Each row was made from one path, in order. Every step used is in the known rows, and no mark comes twice. Write each row's path.
In the rows, 128 means zero.
Known rows:
pimu-petur-tupe: [153  94 126 135 168 129 143 148 160 132 162 148 149 102 162  68 152 145
 113 112 153 133]
kege-pimu-petur-tupe-sula-lavod: [198  46 102 142 148 121 160 135  67 156 176 115  97  84 199 126 106 136
  93 105 154 123]
sula-lavod-pimu-kege: [ 92  69 204  92 134 131 106 145  87 154  65 137 129 104 109 157 105 166
 142 167 128 108]
petur-goker-sula: [ 92 202 136 150 112 135 118  95 176 100 124  92 119 132 140 121 141 114
 123 177  88 127]
goker-sula: [ 79 148 168 163 117 149 108 126 150 108 121 104 127 101 148  85 175 163
 122 172  99 131]
pimu-petur-goker-sula-lavod: [137 113 119 192 128 124 113  97 145  78 136  66 120 103 161 144 117 154
 133 147 107 127]
sula-goker-petur-tupe: [173 163 101 149 164 137 127 158 172 130 145 175 174 144 101 106 168 111
 135  48 131 148]
sula-goker-petur-pimu: [146 127  72 143 115 133 111 119 172  91 127 155 162 161  67 152  94  93
 131  87 101 169]
goker-petur-tupe-sula-lavod-pimu: [162 145 128 154 128 113 131 182  69 156 162 162 120 127 124 163 179 144
 121  43 157 113]
petur-goker-sula-lavod-pimu-kege: [ 94 119 190 105 126 114  92 104 123 124  72 114 128 116 121 188 107 140
 132 182 104 111]
tupe-petur-pimu-kege: [ 77  61 115  65 113 149  54  55 156 151  75 140 126 116 115 179  32 112
  70 206  83 117]
goker-petur-pimu-lavod: [134 109 102 120 122 125  97 131 216 135 125 146 150 154 100 127 143  90
 140  92  85 134]
goker-petur: [121 149 129 163 132 139 124 156 174 124 123 155 150 128  96 108 170 149
 150 100 111 122]
petur-tupe-sula-goker: [156 187  48 117 144 152 145 104 111 151 162 159 123 143 146  90 112  77
  92  87 154 154]
sula-lavod-pimu: [100 104 204 133 111 134 133 194  48 135 101 110 117 126  98 143 151 171
 166 127 146 117]
sula-lavod-pimu-petur: [132  56 170 136 131 112 144 163  78 107 115 120 141 114 118 124 139 187
 170 122 166 131]
lavod-pimu: [ 82 145 203  96 110 130 145 179  86 141  97 144 133 144  89 111 165 149
 162 148 146 127]
petur-goker: [105 197 115 119 122 141 143 114 157 129 119 109 111 155 113 124  95  87
 137 162 111 119]
pimu-petur: [119  86 125 136 144 135 145 122 152 109 127 130 144 109 143  70 125 160
 143 152 144 135]
pimu-petur-goker: [132 152  91 122 138 120 152  91 177 103 129 115 132 145 131 112  87 103
 143 156 129 130]
lavod-pimu-petur-tupe-sula: [156 142  93 105 142 111 159 127 103 154 183 177 126 120 171  95 154 123
  90  92 180 131]

Which path is each row?
[141 113 151 119 124  98 149  81 164  87 118  92 134 119 159 123 128 123
 138 191 102 143]  kege-pimu-petur-goker-sula
[127 185  50 116 123 158 147  86 104 133 133 143 116 150 129  92  90  87
 112 119 146 155]  tupe-sula-goker
[129  70 193  60 131 128 150 150 140 178  82 111 123 135 135  85 151 106
 168 162 104 124]  kege-pimu-lavod
[ 95 147 180 127  89 118  87 120  73 116  93  82 113 143 106 206 143 150
 140 149 114 111]  tupe-petur-goker-sula-lavod-pimu
[153 150  81 119 120  99 158  96  96 113 145 120 107 148 137 165  86 107
 135 120 160 123]  tupe-sula-lavod-pimu-petur-goker
[108 101 119  97 115 142 105 124 180 145 120 119 126 147 120 108 117  86
 129 138  91 135]  petur-pimu-lavod
[143 125 134 122 126 100 152 127 111 102 121 107 129 149 111 161 103 128
 166 132 149 127]  sula-lavod-pimu-petur-goker
[ 95 186 103  95 108 146 101  77 144 140  98 101 108 165 107 163  81  88
 119 172 103 105]  tupe-petur-goker
[104 156 191 146 101 115 119 151  85 106 109  86 117 136 111 174 157 149
 155 140 118 121]  petur-goker-sula-lavod-pimu
[113 135 144 132 103 131 142 161  32 149 134 125  93 126 127 146 137 148
 130 113 157 115]  tupe-sula-lavod-pimu
[113 164 153 123 117  96 134  96 159  79 121 113 148 139 131 132 156 136
 146 160 125 142]  lavod-pimu-petur-goker-sula
[ 86  96 107 103  87 154  77  94 124 132 111 115 114 139 102 166  68 111
  85 167  95 128]  tupe-petur-pimu
[153 153 129 161 159 134 124 178 179 147 159 170 155 122 120 102 191 133
 122  66 124 120]  goker-petur-tupe
[162 189  60 156 146 134 133 134 154 164 191 182 121 119 158 105 168 106
  78  61 136 118]  goker-petur-tupe-sula
[115  92 170 100 130 109 156 150 110 113 112 150 154 130 112  96 153 168
 165 139 168 140]  lavod-pimu-petur
[113 152 137 191 114 141 106 116 130  97 128  59 101 111 147 153 124 140
 130 154  92 116]  petur-goker-sula-lavod
[178  42 167  99 163 111 169 158 127 145 143 140 146  99 164  83 143 137
 123 134 148 138]  kege-pimu-petur-tupe
[ 87  70 129  87 126 145  91  89 170 139  93 146 130 107 121 143  48 110
  88 195  89 129]  petur-pimu-kege
[163  68 167 134 157 111 143 185  92 131 151 140 147 108 140 116 164 169
 138  86 172 128]  sula-lavod-pimu-petur-tupe
[155 189  38 147 131 138 135 100 149 121 141 173 146 154 104 116 129  98
 130  68 134 152]  tupe-sula-goker-petur
[127 155 134  91 125  98 163 114 141 105 114 132 142 163 104 135 113 110
 162 147 151 134]  lavod-pimu-petur-goker
[176 140  68 195 144 141 120 152 110 155 189 141 104 102 161 139 147 134
  89  48 133 108]  goker-petur-tupe-sula-lavod
[152 131  84 173 139 155 129 146  79 164 182 117  83  96 181 121 122 130
  79  91 140 109]  petur-tupe-sula-lavod
